Known rows, with every step that occurs:
vezikob -> nunu: [-1.93  0.16  0.92 -2.69 -2.57  0.56  2.03 -1.75 -2.44  2.59  1.97 -0.40
  0.71 -0.50  1.17  1.31  0.51 -3.98 -0.16  0.13  1.73 -1.68 -0.39 -2.38
 -3.84]
mibef -> sobuso -> nunu -> vezikob: [ 0.98  2.96  0.11 -3.90  0.03  0.28  2.19 -3.73  2.10 -1.78  0.11  2.15
  1.63  1.39  0.53  1.04  1.57 -0.60  0.92  1.53 -0.12  0.53 -0.83 -2.25
 -1.32]
sisevup -> vezikob -> mibef -> sobuso -> nunu -> bopin: [-0.53  2.14 -0.14 -3.60  0.51  0.17 -0.55 -3.85 -0.31 -0.41  0.49  2.95
 -1.19  0.53  2.17 -0.82  1.05 -3.44 -0.90 -0.16 -0.74  1.87 -1.28 -1.68
 -2.51]
bamobe -> nunu -> vafemo -> fofem: [-0.02  3.60 -2.11 -4.19  0.85  0.55 -3.42 -0.38 -1.52  0.99 -4.66 -0.69
  1.21  0.14  0.23 -1.53  2.31  3.20  2.54  0.08  3.39 -0.27  1.24  0.88
 -1.87]
sobuso -> mibef: [-0.64  0.60  1.68 -2.45 -2.27  0.25 -0.96 -1.28 -1.31 -0.38  1.52  0.71
  0.49  0.46  1.95 -0.51  0.31 -2.83 -0.40  1.07  1.80 -4.62  1.13 -1.09
 -3.02]
fofem -> vezikob -> mibef: [-2.52  3.24  1.38 -2.73  1.10  0.06 -0.47 -0.55 -0.07 -0.75  3.00 -0.55
  0.39 -1.57  3.31  0.07 -0.29 -4.06 -1.45 -1.35  2.24 -0.54 -0.07 -2.72
 -0.88]
vezikob -> mibef -> sobuso -> nunu -> tosineg: [ 0.78  2.47  1.83 -4.07  1.28 -0.59  0.48 -2.66  0.76 -0.54 -1.78 -0.09
  1.17  1.97  2.86 -0.23  0.37 -4.90 -1.10  2.22 -1.62  0.96 -0.19 -2.22
 -1.74]
nunu -> sobuso: [ 0.79  1.27  0.83 -3.52 -0.02  1.06  0.15 -2.43  1.40 -0.20  0.59  1.63
  2.71  0.44 -0.06 -0.88  1.10 -1.40  1.49  1.73  1.84 -1.17  0.79  0.21
 -1.46]
bopin -> nunu -> vafemo -> fofem -> vezikob -> mibef: [-0.98  4.48  0.33 -2.95  3.40  0.59 -2.11  1.18  1.26 -1.46 -2.52 -1.60
  0.80 -1.13  2.22 -0.03  1.23  0.37  1.04 -2.95  3.23  0.36  0.06 -1.90
 -0.77]
sobuso -> mibef -> vezikob -> nunu -> vafemo: [-0.72  2.39 -2.44 -3.05 -1.24 -1.16 -1.17 -1.32 -2.14  0.16 -1.23  0.56
 -0.30  0.80  0.74  1.41  1.45 -3.42  0.14 -1.70  2.01  0.20 -1.47 -2.43
 -1.41]
fofem -> vafemo: [ 1.07  3.32  1.78 -2.12 -2.44 -0.57  2.21  0.05  0.52  0.00  2.22 -2.21
 -1.50 -2.04  0.00 -0.01 -1.03 -2.02 -1.50  1.47  4.02 -2.43 -0.22 -2.40
 -2.17]
vuvo -> bopin -> nunu -> vezikob: [ 0.30  1.21  1.94 -2.76 -0.31  0.91  2.54 -2.72  1.84 -1.53  1.58  0.39
 -1.31 -1.78 -1.51  0.07  3.48  2.99  2.86  1.75  1.87 -0.51 -0.43 -1.49
 -4.22]
sisevup -> vezikob -> mibef -> sobuso -> nunu -> tosineg: [ 0.00  3.22  0.89 -5.27  0.80  0.72  0.28 -3.26  0.97 -2.06 -0.32  0.18
 -0.69  2.24  2.25 -0.68  0.37 -5.95 -1.89  1.25 -2.30  1.93 -1.38 -2.49
 -1.57]
sisevup -> sobuso -> nunu -> vezikob: [-0.06  2.21  1.11 -1.93 -0.29  1.74  0.68 -4.11  1.00 -2.20  1.94  3.08
 -0.90  1.17 -0.55  1.03  0.65  3.75  0.59  3.59 -0.59  0.38 -0.50 -1.23
 -2.06]
bamobe -> nunu: [-1.68  0.89 -0.85 -4.14 -1.27 -0.09  0.23 -1.77 -2.86  0.42  1.53  1.17
  0.75  0.25  0.35  0.39  0.88  0.98  1.44  2.50  3.41 -3.19  1.02 -0.35
 -1.76]
sobuso -> mibef -> vezikob -> nunu -> vafemo -> fofem: [-0.14  2.54 -2.65 -2.55 -1.23  0.61 -2.78 -0.26 -0.41  1.53 -4.55 -1.21
  0.13  1.14  1.44 -0.82  1.89 -2.26 -0.06 -2.33  1.42  0.95 -0.48 -1.65
 -1.82]
nunu -> vafemo -> fofem -> vezikob -> mibef -> sobuso: [ 0.61  5.81 -1.73 -3.78  3.61  0.73 -2.76  0.45  1.77 -1.01 -2.78 -1.36
  1.88 -1.05  3.83 -1.45  1.19 -5.03 -0.94 -3.78  2.43  1.52 -0.76 -2.07
  0.02]
bopin -> nunu -> vezikob: [-0.08  1.55  1.16 -3.11  0.44  1.03  2.60 -1.48  2.61 -2.56  1.73  0.70
  0.34  0.03 -0.50  1.72  2.31  3.38  2.37  0.38  2.84 -1.73 -0.23 -1.88
 -2.92]
vafemo -> nunu -> sobuso -> mibef -> vezikob: [ 0.21  1.91 -2.93 -3.86 -2.20  1.26 -0.01 -2.11  2.53 -0.53  0.06  1.42
  1.18  2.44 -0.24 -0.49  1.12 -2.62 -1.03  0.69  1.13  0.06 -0.11 -0.74
  0.92]
fofem -> vezikob -> nunu: [-2.15  2.45  1.00 -3.26 -1.50  0.04  2.35 -2.41 -1.41  1.33  2.57 -0.74
  0.45 -1.42  1.59  1.54  0.31 -3.87 -0.58 -0.64  2.61 -0.37 -0.46 -2.79
 -2.25]
vuvo -> bopin -> nunu -> vezikob -> mibef: [-1.78  1.23  1.22 -1.88  0.72  0.82  0.51 -1.50  0.84 -1.55  1.80  0.98
 -1.26 -1.70  0.53 -0.02  2.28  0.06  1.93  0.01  0.47  0.08 -1.07 -2.69
 -3.19]
vuvo -> bopin -> nunu -> sobuso: [ 1.55 -0.19  1.87 -3.21  0.06  0.92  2.01 -2.74  1.20 -0.53  0.00  1.52
  1.15 -0.66 -2.22 -0.93  2.76  1.06  3.24  3.05  1.81 -1.85  0.66  0.31
 -2.96]
sisevup -> vezikob -> mibef -> sobuso -> nunu: [-1.01  1.96 -0.29 -4.37 -0.50  1.34  0.86 -2.19 -0.61 -1.85  1.53  1.78
  0.16  1.88  1.97  0.64 -0.43 -5.75 -1.66 -0.10 -1.10 -0.73 -1.64 -3.28
 -0.83]
mibef -> sobuso: [ 1.42  1.67  0.13 -3.82 -0.30  0.83  1.73 -0.79  0.82 -0.05  1.22 -0.58
  1.63 -0.09  2.19 -0.22  1.09 -4.84 -1.20  0.06  2.65 -2.65 -0.13 -1.61
 -2.38]
vuvo -> bopin -> nunu: [ 0.58 -0.62  3.17 -2.74 -1.43  0.50  3.15 -1.43 -0.60  0.10  1.36 -0.99
 -1.10 -1.93 -1.22  0.03  2.65  1.23  2.01  2.75  2.72 -3.53  0.48 -1.12
 -5.19]

Rows:
[-2.46  2.26  0.99 -2.48  0.15  0.20 -0.42 -2.48  0.16 -1.13  1.10  2.09
  0.76  0.63  1.80  1.04  0.35 -0.84  0.92  0.43 -1.17  0.86 -0.82 -2.95
 -1.27]	sobuso -> nunu -> vezikob -> mibef
[-1.75  2.62  0.56 -2.81 -1.43  1.45  1.09 -1.57 -0.18  2.51 -0.30 -2.19
  0.80 -1.20  1.99 -0.08  0.52 -3.14 -0.81 -1.22  2.18  0.53  0.08 -2.33
 -2.51]	vafemo -> fofem -> vezikob -> nunu
[-2.03  5.95 -1.18 -2.62 -0.82  1.01  0.34 -0.51  2.16 -0.13  1.48 -0.62
 -1.10 -1.65  0.83  0.05 -0.44 -2.13 -0.88 -1.34  1.29  2.81 -1.75 -3.39
 -0.42]	fofem -> vafemo -> nunu -> vezikob -> mibef
[ 0.86  1.84  3.87 -4.08 -0.36 -0.89  1.25 -3.48  0.25  0.08 -1.37 -0.91
  0.47  1.54  0.76 -0.02  1.05 -0.44 -0.07  4.50 -0.57  0.28  1.00 -0.87
 -3.35]	sobuso -> nunu -> tosineg
[ 2.15  6.08 -0.25 -4.52  2.21  0.03 -0.86 -1.67  1.78 -0.87 -4.55 -1.48
  2.12 -0.04  1.38 -0.63  1.69 -0.27  0.26 -0.68  2.38  1.63  0.29 -1.00
 -0.35]	mibef -> sobuso -> nunu -> vafemo -> fofem -> vezikob
[-0.21  0.28 -0.73 -2.52 -2.52  0.10  0.17 -0.93  0.62 -1.02  2.08  0.01
 -0.82  1.61  1.75  0.08  0.86 -3.11 -2.14  0.43  1.90 -2.79 -0.01 -2.14
 -1.11]	sobuso -> mibef -> vezikob
[-0.45  1.31 -1.72 -4.45 -0.06  0.49 -0.58 -3.12 -0.83 -0.29  0.21  3.49
  2.75  1.22 -1.01 -0.62  1.15  0.81  2.86  2.85  2.32 -1.57  1.17  1.04
  0.17]	bamobe -> nunu -> sobuso
[-0.35  0.27 -2.06 -3.14 -1.42  0.92  1.76 -2.82  1.01  1.10  0.90  1.71
  1.78  1.56 -0.30  0.83  1.06 -4.12 -0.03  0.22  0.86  1.17 -1.05 -1.70
 -0.16]	mibef -> vezikob -> nunu -> sobuso
[-3.06  4.15 -0.97 -3.39  0.01  1.83 -0.49 -1.22  1.54  0.19  1.25  0.43
  0.55 -0.69  1.62  0.12  0.94 -1.69  0.12 -1.48  0.46  2.55 -1.13 -2.50
 -1.52]	vafemo -> nunu -> vezikob -> mibef
[ 0.83  3.26  1.47 -4.04  0.39 -1.53 -0.64 -2.14 -2.04 -0.46 -2.41  0.58
  1.44  0.58 -0.53  1.32  1.39  1.75  2.30  1.77  1.83 -0.61  0.24 -0.75
 -2.45]	sobuso -> nunu -> vafemo
[-1.23  0.47  1.08 -1.95 -1.25 -0.71  0.58 -3.21 -2.02  3.78  0.57  1.09
 -0.45 -1.71  1.40 -0.09  1.73 -1.58  0.74  0.13  1.89  0.95 -0.11 -1.01
 -5.11]	vezikob -> nunu -> bopin
[-2.60  2.56  0.27 -2.32  0.79  0.95 -1.14 -1.17  0.95 -1.18  2.22  0.94
  0.26 -0.73  2.55 -0.11  0.76 -2.25  0.23 -1.25  0.56  0.74 -0.90 -2.81
 -1.79]	nunu -> vezikob -> mibef
[-0.81  0.50 -0.16 -3.15 -1.21  1.03  1.02 -3.05 -0.48  1.66  0.39  2.12
  2.80  0.48 -0.19  0.35  0.68 -3.77  1.53  0.81  0.96 -0.16 -0.31 -0.95
 -1.79]	vezikob -> nunu -> sobuso
[ 1.00 -0.43 -1.32 -2.90 -0.73  0.57  1.07 -1.32  2.73 -2.68  0.73  2.28
  0.81  2.93 -0.18  0.82  1.40 -0.66  0.32  0.90  2.01 -2.84  0.16 -1.27
  0.26]	bopin -> nunu -> sobuso -> mibef -> vezikob
[-0.52  2.22  0.54 -4.95  0.25 -0.63 -0.34 -2.77 -1.11  0.11 -0.33 -0.48
 -0.11  0.77  0.73 -0.86  1.44  0.31  0.76  3.53  1.80 -0.34  1.26  0.16
 -2.26]	bamobe -> nunu -> tosineg
[-1.82  0.82 -1.16 -3.60 -2.61  2.02 -1.01 -3.82 -1.17 -1.07  1.61  3.70
  0.40  1.86  0.22 -0.73  0.10 -5.70  0.40 -0.32 -0.54 -1.47 -0.83 -1.30
 -1.13]	sisevup -> vezikob -> nunu -> sobuso -> mibef
[ 1.41  1.11  1.29 -3.94 -1.01 -0.17  2.52 -2.42 -0.24 -0.11 -0.20  0.79
  2.08  1.60  1.18  1.20  0.55 -2.70 -0.38  2.34  0.76 -2.47  0.05 -1.88
 -1.98]	mibef -> sobuso -> nunu
[-0.23  2.20 -1.02 -3.04  2.29  1.24  1.41 -0.16  2.53 -2.81  1.25  1.27
  1.35  0.48  2.31  1.00  1.31 -3.13  0.30 -1.98  1.56 -1.04 -1.56 -3.34
 -1.04]	bopin -> nunu -> vezikob -> mibef -> sobuso
[ 1.15  1.14  3.49 -3.89  0.97 -0.01  2.41 -1.14  1.74 -1.16 -0.41 -2.00
 -0.12  0.58  0.49  0.61  2.04  0.83  0.79  2.39  2.34 -1.73  0.89 -0.93
 -4.17]	bopin -> nunu -> tosineg
[ 1.23  3.65 -2.95 -3.17 -2.96  0.55  1.05 -1.36  3.22 -0.75  0.16  0.31
 -0.42  1.43 -0.89 -0.47 -0.12 -2.96 -1.90  0.87  1.89  0.48 -0.75 -1.65
  1.89]	fofem -> vafemo -> nunu -> sobuso -> mibef -> vezikob
[ 0.84  4.88  0.35 -2.76 -1.78 -0.60  1.37 -1.85  1.20  3.00 -0.21 -1.22
 -2.01 -3.05 -0.47 -1.29  0.94  0.69 -0.69  1.10  3.72  2.31  0.07 -0.53
 -3.19]	fofem -> vafemo -> nunu -> bopin
[ 1.10  3.71  0.10 -3.27  0.73  0.96 -2.92  0.29  0.51  1.10 -4.24 -2.31
  1.33 -0.59  0.92 -1.90  2.28  1.01  1.22 -0.80  2.99  0.18  0.89  0.14
 -3.22]	nunu -> vafemo -> fofem
[-0.82  2.17 -0.66 -2.63 -1.16  1.47 -1.77 -3.03  0.73  0.59 -1.84  1.74
  2.43  0.96  1.52 -1.55  0.34 -4.07  0.63 -0.39  0.37 -0.44  0.73 -0.75
 -0.16]	vafemo -> fofem -> vezikob -> nunu -> sobuso -> mibef
[ 0.78  4.12 -0.78 -3.29 -2.70  0.74 -0.22 -1.89  1.53 -0.02 -0.56  1.27
  1.08  0.33 -0.96 -1.12 -0.73 -2.58 -0.03  1.57  1.71 -1.25  0.32 -0.55
  0.23]	fofem -> vafemo -> nunu -> sobuso -> mibef
[-0.95  4.38 -2.57 -4.03  0.87  1.99  0.35 -1.03  2.51 -0.46  0.47  0.69
  1.51 -0.13  2.55 -0.15  1.17 -4.93 -0.89 -2.39  0.50  2.01 -1.72 -2.98
 -0.61]	vafemo -> nunu -> vezikob -> mibef -> sobuso
[ 1.23  0.16  1.17 -3.41  0.82  1.19  2.14 -1.53  2.21 -1.57  0.29  1.91
  2.79  1.11 -1.33  0.76  1.65  1.48  2.79  1.77  2.89 -2.97  0.82 -0.06
 -1.66]	bopin -> nunu -> sobuso
[ 2.52  3.82 -0.39 -3.94  1.03  0.50 -1.49 -0.86  0.58  0.53 -6.05 -1.00
  2.46  1.22  0.96 -0.96  2.07  0.07  1.19  0.04  1.27  0.47  0.41 -0.47
 -1.94]	mibef -> sobuso -> nunu -> vafemo -> fofem
[-0.35  5.87 -3.88 -4.57  3.61  0.19 -3.13 -0.06 -0.11 -1.05 -3.16  0.08
  1.90 -0.37  3.12 -1.28  1.18 -3.31  0.26 -2.93  2.91  1.25 -0.47 -1.51
  1.38]	bamobe -> nunu -> vafemo -> fofem -> vezikob -> mibef -> sobuso
[-1.57 -0.58 -2.03 -0.96 -3.25  1.64  0.63 -1.86 -1.33  0.30  3.06  1.69
 -2.24  1.71  1.37  1.17 -0.19 -3.96 -2.76  0.51  0.31 -1.66 -1.28 -2.85
 -1.70]	sisevup -> sobuso -> mibef -> vezikob -> nunu
[ 0.64  4.16  2.04 -4.55  2.30 -0.98  0.76 -3.10  1.51 -1.44 -1.19 -0.45
  1.01  1.16  3.12 -0.21  0.19 -4.99 -1.66  1.73 -1.01  2.08 -0.22 -2.47
 -0.46]	fofem -> vezikob -> mibef -> sobuso -> nunu -> tosineg
[ 0.01  6.37 -2.76 -3.23 -0.04  1.12  1.28 -0.33  3.23 -0.86  0.71 -0.49
 -0.07 -1.23  1.69 -0.08 -0.21 -5.36 -1.82 -2.17  1.44  2.26 -2.42 -3.78
  0.48]	fofem -> vafemo -> nunu -> vezikob -> mibef -> sobuso
